What can hang from each mark:
bame: tulum
dutegi: lavez liduf
liduf: dutegi nebiv ranogi tigak
zite: nebiv
lavez: dutegi ranogi
nebiv: liduf tulum
ranogi: liduf
tigak: liduf

Every row comes from one small tree of marks. The marks that hang from a mark follow it in brackets, in alphabetical order. Every link used is in the known rows. Which tree was each row made from?
Known rows:
tigak[liduf[nebiv]]: [  7   5  14   9   4  -4 -13 -12   7   2   1  13   3   9   7  -1 -12   4
   1   9   2   2  -4   2   9  -8   7   0  12   5  15 -13   4 -14   3   6
   1   0   8  10  -5   8 -13 -11  -4 -29  -4  -6  -1]
ranogi[liduf[nebiv tigak]]: [  6   6  21  -3  15 -23   5  -7  13   5   3   9  -2   7  19  -6 -13   4
   0  14  18   6  12   2   5  13   7   3  14  -9  24  -7   4  -5  13  -3
   0  -2   9   4   0  16  -8 -12 -10 -31  -3  -7  -2]
dutegi[lavez[ranogi] liduf[nebiv]]: [  6   0  16   8   5  19 -22   8   3  -1  -7   7   8  12  10  -8  -4   8
  -6   0  14  -8  20  -6   4 -18   8 -19  12  -9   9 -22  -1   0   7 -10
   1  -5   3  -3 -18   8  -1 -16 -10 -46  -9 -12  -5]
nebiv[liduf[dutegi[lavez] ranogi tigak]]: [  7   7  28  -1   1   7  -8   1   1   0  -5  12  12   9  15  -9  -2  21
  -7   8  21 -23   3 -13  -8  -5  13 -13  15 -17   2 -14  -8  31  -5  -5
  -2  -3  13   4  -3   3   5 -20 -32 -49  -7   0 -17]
ranogi[liduf[nebiv[tulum] tigak]]: [ 11  25  24  10  14 -41   1  -7  20   7  -4   9   7   1  19  -6 -14  12
   0  15  24   2  20   2   2  27   6   2  12 -16  14 -17   1  -5  18   5
   3  -4   3   4  -3   9  -6 -12 -27 -29  -3  -6  -7]
ranogi[liduf[dutegi tigak]]: [  9   4  15   6   7 -15  -3  -7  17   4   3  12  -2  -2  15  -3  -5  10
  -4  19  22  -7   9  -5  -4  38  12   2  13  -7  16  -8   7  14  11  -5
  -3  -2  12   4   1  17   2 -12 -16 -40  -5   1  -4]
lavez[ranogi[liduf]]: [ 11   7  12   9   5  18   0  -2  12  -1  -5  10   7  -3   9   1   4  -1
  -5   4  26   0   2   2  -2  19  12  -5  11  -9  22  -7  -2 -14  18   2
  -3   0   4  -1  -6  18   0 -10   1 -34  -6   1   2]
nebiv[liduf[dutegi tigak]]: [ 10   6  17  12  -4 -23   2  -4  11   0   2  12   7   0  15   0  -6  24
   0  14  18  -8   0 -11 -11  18  14  -1   8  -5   4 -20   0  12  -6 -12
  -5  -5  11   4   0   6  -1  -6 -33 -42 -10  -4 -13]
zite[nebiv[liduf tulum]]: [ 10  25  15  23 -10 -33  -4  -4  18   5   1   6  15   0   9   3 -14  19
   4   2  11   5  23  -3  -9  14  14  -5   5  -2  -9 -33  -8 -15  -2  10
  -3  -6  -3   1  -9 -10  -4   5 -46 -30 -10 -10 -12]
zite[nebiv[liduf[dutegi[lavez]]]]: [  5   4  20  14  -7  -5 -20  -2   9   4   3   8   1   4   9  -1 -13  17
  -5   9   5  -9  35 -11  -9   5  18 -12  11  -4  -6 -29  -4   5  -9   4
  -6  -4   9   8 -10  -4   0  -3 -44 -59  -8  -5 -11]
ranogi[liduf[dutegi]]: [  9  -4  12  21   5   4 -10  -8  18   6   1  12   1   1   8   5  -3   8
  -8  15  19  -4  22  -5  -2  33   9  -3  12  -3   8 -13   6   9   9   2
  -8   2  11   5  -2  18   3  -5 -13 -35  -4   1   1]
zite[nebiv[liduf[tigak] tulum]]: [ 10  30  17   8  -6 -53   6  -3  17   4   1   6  10  -3  16  -5 -15  21
   7   7  14   3  13  -4 -11  19  17   1   4  -5   0 -31  -8 -12   0   2
   2  -9  -2   1  -6 -12  -5  -2 -51 -36 -10 -12 -17]
dutegi[lavez[ranogi[liduf[nebiv tigak]]]]: [  8  14  27  -8  17   1  -7   1   5  -2  -8   9  -2   4  18 -13  -6   1
  -6  12  26  -6  12   1   2   7  12  -7  17 -22  31  -6  -4  -7  21   0
   5  -3   8   4  -9  15  -4 -25 -14 -59  -3  -2  -6]
lavez[dutegi ranogi]: [ 11  11   0  -1  -3   9   4   4   4  -4  -9  10  11   3   7  -3   4   4
   1  -3   6  -2  -9   1   5   8  13  -5   5 -10  11 -11  -3  -8  17   0
  -2  -9   2  -3 -11  17  -9 -19 -18 -28  -6   9  -6]
lavez[dutegi[liduf[nebiv ranogi tigak]]]: [  7  -5  16 -16  12 -27   3   5   6   3  -7   6  14  24  23 -12 -13  20
   2  -2  10  -6   1  -2  18 -16   3  -7  14  -6   4 -16   5  19  10  -9
   3  -9   5   2  -3  18 -10 -19 -19 -24  -4  -6 -11]
bame[tulum]: [ 10   1  -3  13   1   8  -2  -4   1   0   4  11  -3  10  -3  -3   4 -13
   1   8   5  11   6   4   3  10   6   0   3   2   9  -3   7 -17  12 -13
  -2  -5   2  -5 -12   4  -1  -4  -1   1  -7  -8   0]
liduf[dutegi[lavez]]: [  5   3   8  13  -3  22 -22  -1   4   2   1  13   1   2   0  -4   1   4
  -7  12   4 -13  23 -12  -6   7  11 -10  10  -8   3 -14   3  22   2  -1
  -8  -3  10  -1 -12   3   4 -16 -23 -36  -8   0  -6]
lavez[dutegi[liduf[tigak]]]: [  7   2  -4  -4  -1 -21  12   7   9   1   1   9   5   9  15 -10   0  13
   5   6   1  -8   0  -3   1  21   8   1   4  -5   9  -8  14   9  13 -19
  -5 -12   5  -1  -7  12  -4 -15 -26 -27  -7 -10 -10]
tigak[liduf[dutegi[lavez] nebiv]]: [  5   5  23  14   5  10 -35 -10   4   3  -3  16  -2   9   6  -5 -11   8
  -6  16   3 -17  16  -7   6   2   8  -7  16  -3  10 -16   2  11   0   7
   1   0  14  12  -9   7  -6 -20 -20 -55  -4  -1  -6]
liduf[dutegi[lavez] nebiv tigak]: [  5   7  21  -2   8 -14 -20  -3   3   2   0  11  -3   8  10 -11 -14  11
  -4  18   9 -10  19 -11   2  -1  10  -6  14 -12  11 -17   0  25   1  -5
   1  -6  12   3  -9   5  -6 -21 -30 -48  -7  -2 -11]
lavez[ranogi[liduf[dutegi]]]: [ 13   0  16  19   6  10 -14  -6  16   1  -7  11   6  -5  10   5   0  10
 -10  11  31  -8  10  -4   0  32  13  -8  14  -8  13 -16  -3   4  14   3
  -2   1   7   1  -5  23   3  -7  -7 -49  -6   7  -1]
lavez[dutegi ranogi[liduf[nebiv tigak]]]: [ 13  14  21 -11  18 -28   6   1  10  -1 -11   8   2   5  25  -8 -11  10
   0   7  22  -1   1   7  10  19  11   0  14 -19  24  -8  -1  -9  26   2
   4  -8   6   6  -3  28 -15 -24 -21 -49   0   6  -6]
dutegi[lavez[ranogi] liduf]: [  6   4   5   9  -2  38 -14  11   2  -3  -5   9   8   5   6  -8   8   3
  -6   0  12 -14   9  -7  -4  -3  12 -17   8  -9  11 -13   0   3   9 -14
  -5  -5   2  -7 -19   5   8 -14  -9 -43 -10 -11  -6]

Write each row's tree:
[  5   0  27  17  14   8 -26  -5  12   7  -2  11  -3   9  11  -2 -11   8
 -11  17  17  -8  42  -7   3  15   6 -11  18 -12   9 -16   5  14   8   8
  -6   1  14  10  -7  17  -1 -12 -21 -53  -2  -1  -2] | ranogi[liduf[dutegi[lavez] nebiv]]
[ 11   3  11  -7   9 -32   3   8   6  -3  -9   6  10  12  23 -11 -10  20
   3   1  13  -5  -3   0  11   2   9  -7  10  -9  12 -19   3   2  15 -15
   5 -12   1   0  -9  21 -12 -17 -23 -45  -7  -4 -11] | lavez[dutegi[liduf[nebiv tigak]] ranogi]
[ 11  28  28  18  14   4 -20   0  14   3 -14   9   9   1  13  -7  -5   7
  -8   7  31  -8  31   1   1  16  10 -13  13 -24  12 -20  -9  -9  23  15
   2  -2   1   3 -16   9  -1 -18 -26 -47  -3   0  -6] | dutegi[lavez[ranogi[liduf[nebiv[tulum]]]]]
[  6  -8   9  -8   4  -1   7   2   6   1  -1   8  15  13  14 -10   0  12
  -1   1  16  -8 -10  -6   2 -10   6  -7  12  -1   9 -10   2  20   3 -19
   0  -4   4  -7  -3   8   5 -12  -1 -17  -8 -11  -7] | dutegi[liduf[ranogi tigak]]
[ 10  20  24  12  -5 -23  -4  -4  15   6  -5   6  24   7  12   2 -14  22
   0  -5  19   1  15  -3  -2  -7  12 -10  10  -4 -13 -35 -16  -3  -3  17
  -1  -3  -3   0  -6  -8  -1   1 -35 -24  -8  -4 -12] | zite[nebiv[liduf[ranogi] tulum]]
[ 12   9   7   3   6   9   5   3  10  -1 -10  10   7   2  15  -1   4   4
  -3   1  16  -3   4   5   4  31  12  -3  10 -16  17  -5   1 -12  25   6
  -5  -5   4   4  -7  26  -5 -17 -15 -39  -1   8  -2] | lavez[dutegi ranogi[liduf]]
[  9  -3  27 -10  12 -23 -14 -10   7   2  -4  10  10  13  15  -5 -18  17
  -3  10  21  -3  -2  -9  12 -18   7  -8  18  -5   5 -21  -8  31  -1  -1
   8  -3   8  -1   0  14  -7 -15 -13 -27  -5   4  -9] | liduf[dutegi nebiv ranogi tigak]
[  3  -6  10   1   1  38 -12   7   1   2  -3  10  14  17   8  -9   6   5
  -7  -3   9 -16  13  -9   1 -19   6 -18  12  -5   2  -9   2  23   4  -7
  -7  -2   5  -4 -13   4  10 -14  -4 -23  -7 -12  -5] | dutegi[lavez liduf[ranogi]]
[ 12  11  29  20  -4 -31 -19  -8  19   7  -7   7  24   5  12   6 -18  32
  -4   0  26  -7  24  -9  -2   4  13 -13  12  -2 -21 -43 -17  16  -8  17
   0  -3  -1   2  -5  -3   1   3 -45 -34  -8   3 -15] | zite[nebiv[liduf[dutegi ranogi] tulum]]
[ 12  22  21  20  -3  -5   1  -2  12   3  -9  10  29   6  11   2  -1  21
  -2  -3  25  -6   3  -5  -5  -3   8 -10   8 -11 -11 -24 -14   4   0   9
  -6  -2   1  -2  -4  -2   2  -5 -29 -12  -7  -5 -12] | nebiv[liduf[ranogi] tulum]
[  9  -1  26   6  17 -31 -10 -11  17   6   0  10  -2   5  18  -1 -17  16
  -5  20  25  -1  19  -4   5  22   8   0  17  -7  16 -16   4  12  10  -1
   1  -2  12   8   2  20  -6 -11 -18 -45  -3   0  -4] | ranogi[liduf[dutegi nebiv tigak]]
[  8  -9  25   4   9  -5 -21 -10   8   5  -5  10  14  15   9   3 -16  16
  -7   4  17  -1  10  -8  14 -23   3 -12  18   1  -3 -26  -7  26  -4   6
   3   0   8   0  -2  15  -7  -9  -8 -21  -5   4  -4] | liduf[dutegi nebiv ranogi]
[  7   0  24  -2   9   5 -15 -12   3   2  -5  13  12  16  10  -3 -11   6
  -2   2   9  -2 -12   2  16 -26   4  -6  18   2  12 -12  -5   0   2  11
   5   3   8   7  -1  10  -9 -15   4 -23  -2  -2  -2] | tigak[liduf[nebiv ranogi]]
[ 10   4  23   9  13   3  -7  -4  13   1  -7   9   6   5  14   2  -8   4
  -6   5  28   6  10   4   8   4   8  -7  15  -9  20 -14  -6 -16  16   5
   1   1   4   4  -5  21  -9  -9  -1 -38  -4  -1   2] | lavez[ranogi[liduf[nebiv]]]
[  6   6  11  16  -3  23 -29  -7   3   1   0  16  -2   2   1  -6   1   4
  -6  15   3 -23   8  -8  -3  16  11  -6  12  -4  11  -8   5  14   3   2
  -4   0  14   9 -10   3   3 -18 -19 -50  -6   1  -7] | tigak[liduf[dutegi[lavez]]]
[  9  27  24  11   7 -30 -26  -3  10   4  -5  11   4   2   9 -12 -14  18
  -3  19  17 -14  28 -11  -1  13  10  -7  11 -18   1 -27  -4  25   8   4
   3  -8   6   0 -13  -2  -3 -23 -47 -42  -7  -1 -16] | liduf[dutegi[lavez] nebiv[tulum] tigak]
[  7   7   7  -4   1  16  -5  12   1  -5  -4   9   4   2  13 -15   6   6
  -3   5  15 -18  -1  -7  -6   3  14 -11   9 -13  19  -9   2   7  12 -22
   2  -7   3  -7 -16   3   7 -22 -13 -50 -12 -11 -11] | dutegi[lavez[ranogi] liduf[tigak]]
[  6  -2  17   2   1  32 -22  -2   1   2  -5  13  10  10   2  -5   0   7
 -10   5  11 -18  13 -12   2 -14   9 -16  15  -8   0 -14  -5  33   2   4
  -5   0  10  -3  -9   7   6 -20 -14 -30  -6   5  -7] | liduf[dutegi[lavez] ranogi]
[  5  -2  31   5  11  15 -37 -10   0   3  -8  15   7  15   9  -6 -12  11
 -10   8  11 -20   8  -6  12 -17   6 -13  22  -6   5 -17  -5  24  -1  15
   5   3  13  11  -6   9  -4 -21 -10 -47  -2   5  -7] | tigak[liduf[dutegi[lavez] nebiv ranogi]]
[ 12  17  19  28   2 -30 -25  -9  19   7  -5  11  12   3   6   3 -16  22
  -3  12  19  -1  26  -9   4  10   6  -8   9  -5 -10 -37  -6  15   3  10
   0  -5   2   0  -9   5  -7  -6 -34 -22  -7   1  -8] | liduf[dutegi nebiv[tulum]]
[  7   7  17  23  -7  14 -15   1   6   1   0  12   6   5   8   0   0  16
  -7  11  10 -16  24 -14 -13   9  13 -12   9 -11  -3 -20   0  13  -7  -2
 -11  -2  12   6  -9   1   4  -8 -37 -49  -8  -5 -11] | nebiv[liduf[dutegi[lavez]]]
[ 11  19  23  30   5 -31 -31 -14  17   5  -7  14   9   1   6   2 -16  21
  -2  15  16 -11  11  -4   6  20   7  -3  12  -1  -2 -31  -4   7   3  14
   4  -2   5   8  -6   5  -7 -10 -30 -37  -5   1  -9] | tigak[liduf[dutegi nebiv[tulum]]]
[ 13  -2  28  16  14  -6 -22  -8  16   3  -9   9   6   2  14   6 -12  14
 -10  11  34  -2  18  -2   8  15  10 -10  18  -7  12 -24  -5   3  12   6
   3   2   7   5  -4  26  -6  -7  -8 -51  -4   6  -1] | lavez[ranogi[liduf[dutegi nebiv]]]
[ 10  13  13  -4   1   9 -17   3   1  -5  -7  12   1  -5   9 -12   1   7
  -6  13  19 -21  -1 -10  -6  12  17  -9  11 -17  17 -13  -5  19   9  -9
   2  -7   8  -5 -13   6   3 -26 -22 -55 -10   7 -11] | liduf[dutegi[lavez[ranogi]] tigak]
[  6   5  18  -7   9   0 -12   9   2  -3  -6   7   5  10  17 -16  -6  10
  -3   5  17 -11   9  -6   3 -11  10 -13  13 -12  18 -18   0   6   9 -17
   5  -8   3  -3 -15   6  -2 -20 -15 -55 -10 -12 -10] | dutegi[lavez[ranogi] liduf[nebiv tigak]]
[ 10  -1  10   5   6  -9  -6   8   8  -1 -11   6  12  14  16  -3  -8  18
   0  -4  12  -2   7   0  13  -4   7 -12   9  -6   4 -24   2  -4  13  -6
   0  -9   0   2 -11  22 -12 -11 -18 -38  -7  -4  -6] | lavez[dutegi[liduf[nebiv]] ranogi]
[ 10  18  27  11   8 -13 -19 -13  10   4 -11  13  18  11  10  -2 -12  13
  -2   2  17  -7  -4   2  13 -11   3  -6  15  -3   1 -21 -10   3   6  19
   7   1   2   5  -5   3  -7 -14 -13 -19  -2  -1  -7] | tigak[liduf[nebiv[tulum] ranogi]]
[ 10  20  18  20   4   2 -25   9  10   0 -13   7  14   7  10  -9  -4  16
  -6   1  23 -13  27  -6   2  -2   8 -19   8 -14  -1 -32  -7   4  12   0
   3  -7  -3  -4 -22   2   2 -15 -26 -42  -9 -11 -10] | dutegi[lavez[ranogi] liduf[nebiv[tulum]]]
[  8  11  14   7   5  38  -8   3   7  -2  -6  11   2  -2   8  -7   8  -5
  -9   6  21  -9  14   0  -4  16  13 -11  12 -18  23  -2  -1  -7  20   4
  -4   1   6   1 -13  13   6 -19  -7 -49  -4   0  -1] | dutegi[lavez[ranogi[liduf]]]
[  6   4  29   3  17 -11 -18  -5  11   5  -1  11  -6   6  17 -10 -14  10
  -8  23  19 -13  32  -6   1  20   9  -6  18 -16  17 -12   5  19  12   0
   0  -2  15  10  -5  15  -1 -19 -26 -58  -2  -2  -7] | ranogi[liduf[dutegi[lavez] nebiv tigak]]
[ 13  21  29  17  15 -49 -13 -10  25   9  -5  10   5   0  18  -3 -18  24
  -4  21  32  -6  26  -4   1  38   9   0  13 -13   6 -27  -2  13  14   6
   2  -4   6   4  -2  13  -4 -11 -35 -39  -4   0 -10] | ranogi[liduf[dutegi nebiv[tulum] tigak]]
